Each row was made from one walk, in order. Every step used is in the known rows, and no mark comes twice. Write each row's walk.
(in the rows, 128 means zero)
Known rows:
Z/Q/R/N: [130 106  95 122 187 173 174 141 111 113 135  75 136 137 130 161 154 128
 128 114  67 108]
L/Q/R/N: [138  73 117 114 108 163 172 149 123 113  93 111 123 126 120 170 154 148
 125 116 169 107]
W/R/N/Z: [100  92 177 159 211 129 178 163  71 126 126  91 139 144 120 123 124  97
  94 109  85 126]
L/Q/R/N/U/G/V: [118 115 120 109  84 167 163 128 144 140 100 118 126 128 128 155 129 149
 117 118 177 106]
U/G/V: [133 203 158 109  72 116  70 116 134  99 102 101 172 129 153 127 145 145
 196 106  83 152]
E/V/Q/R: [166 111 175 146  75  60 118 182  89 139 108 157 102  85 105 140 120 130
 153 127 189 131]
W/L/Q/R: [150 101  72 150  84  79 122 204 146  88 104 104  76  95  83 142 158 129
 126  90 153 108]
Z/Q: [154 110 128 139 124 126 156 139  99  78 120  80 136 132 142 147 155  99
 188  84  28 128]
N/L/Q/R: [172 113  65 198 103 107 134 121 154  98 156 172 119 149 108 175 138 151
 140 142 147 168]
V/Q/R/N/L: [123 102 105 118 162 110 101 132 154 130 138 135 119 103 118 111 164 163
 106 159 198 141]
L/Q/R/N/Z: [141  71 113 119 103 160 192 144 125 114 117 122 118 121 112 153 144 148
 109 112 175 106]
L/Q/R/N/U: [128  81 116 124 105 167 177 141 135 131 106 124 124 127 123 163 130 138
 104 118 172 101]
U/G/V/Q: [126 190 165  96  57  97  57 115 145 103  97 100 152 111 154 104 157 151
 202 109 125 154]
E/L/Q/R: [181  91 127 206  92 124 150 153 101 147 115  96  83 141 119 148 158 133
 169  95 147 140]
E/V/N/R: [130  84 197 150 106  78 113 180  59 118 114 183 107 123 140 155  81  77
 148 101 119 122]
E/V/Q/R/N: [149 100 176 135  89  72 123 177  89 152 100 151 101  79 114 127 112 131
 139 138 188 125]
G/V/N/K: [139 172 117 100 149  97 111  91 113 103 115 179  98 173  98  90 133 108
 139 133 103 140]
G/V/N: [136 161 116  77 157 106 111  91 103 107 108 155 126 160 111 118 134 112
 154 147 107 141]
V/N/Z/Q/R: [145  54 128 122 175 151 173 129 118 107 198 136  92 134 111 127 127  90
 115 129 102 113]
V/N/L/Q: [151  47 122 150 126 120 117 119 140  99 147 167  83 143 129 149 128  96
 159 158 124 153]
E/L/Q: [181  85 150 206  63 103 143 146  93 135  98  93  82 134 135 124 151 112
 198  86 120 148]
R/N/U/G: [ 82 125 162 129 137 168 113 118 148 159 126 110 168 109 178  92  85 109
  93 135  73 112]

Which walk is each row?
[113 189 129 106  93 117  63 106 164 126 119 115 147 118 149 105 147 169
 165 141 146 156]	U/G/V/Q/R/N/L
[111 193  93  77 150  99 114  86 136 147 116 155 133 135 105  91 133 151
 102 151 182 132]	G/V/Q/R/N/U
[109 185 149  84  91 124  68 115 151 125 102  97 153 113 150 108 154 165
 169 128 143 141]	U/G/V/Q/R/N
[103  84 156 179 192 122 158 158  87 126 100  99 122 155 128 151 128 101
 122 126  99 146]	W/R/N/L/Q
[131 128  67 148 221 165 131 131 140 136 162 141 155 145 109 163 137 167
  70 170 131 135]	Q/R/N/L
[170  69 157 173  87  86 138 167  94 142 132 188  71 117 107 169  86 101
 154 154 157 138]	E/V/N/L/Q/R
[121 173 116  91 152 113 118  79 121 134 129 172 127 160 116 108 101  97
 122 150 110 133]	G/V/N/U
[110 201 152 150  80 127  95 100 163 147 149 140 170 130 157 112  80 108
 122 113  89 129]	N/U/G/V
[131 119  91 125 213 175 165 139 125 135 175 131 157 131 101 140 135 162
  51 145 136 110]	Q/R/N/Z
[141 155  75 104 151 108 124  83 129 117 130 181 105 170  97 139 129 131
 139 165 147 151]	G/V/N/L/Q/R
[111  86 178 130 128 154  95 126 154 139 161 137 121 127 159 130  95  74
 127 141  97 117]	V/N/U/G
[106 194 157 140  69 113  87 100 170 151 145 141 156 117 159  97  88 111
 125 116 119 130]	N/U/G/V/Q
[104 111 138 106 136 132  94 137 164 149 134 115 128  93 138 106 150 154
 101 143 198 119]	V/Q/R/N/U/G
[110 146  95 119 165 177 164 120 131 137 141  81 139 140 139 147 128 127
 119 117  74 104]	Z/Q/R/N/U/G/V
[115  88 129 121 161 153 186 118 108 120 153 106 139 111 141  71 115 110
  98 117  59 114]	R/N/Z/Q
[107 199 142 140  89 128  92 104 174 159 156 143 157 123 147 113  92 124
 107 124 138 123]	N/U/G/V/Q/R
[114 183 147  91  88 123  87 111 153 126 127 109 148 108 142  90 145 165
 151 123 149 139]	U/G/V/Q/R/N/Z
[ 77 152 149 115 138 162 114 101 146 166 119 119 167 118 172  83  82 113
  92 140  80 115]	R/N/U/G/V
[101 166  96 117 195 184 129 121 149 166 150 127 166 140 123 146 113 158
  57 154 138 108]	Q/R/N/U/G/V
[124 185  90  74 149  94 128  88 126 129 127 156 128 129  95  79 147 160
 108 144 185 136]	G/V/Q/R/N/Z
[120 113  94 133 183 178 179 134 123 131 148  87 136 138 133 155 131 117
 106 116  69 100]	Z/Q/R/N/U
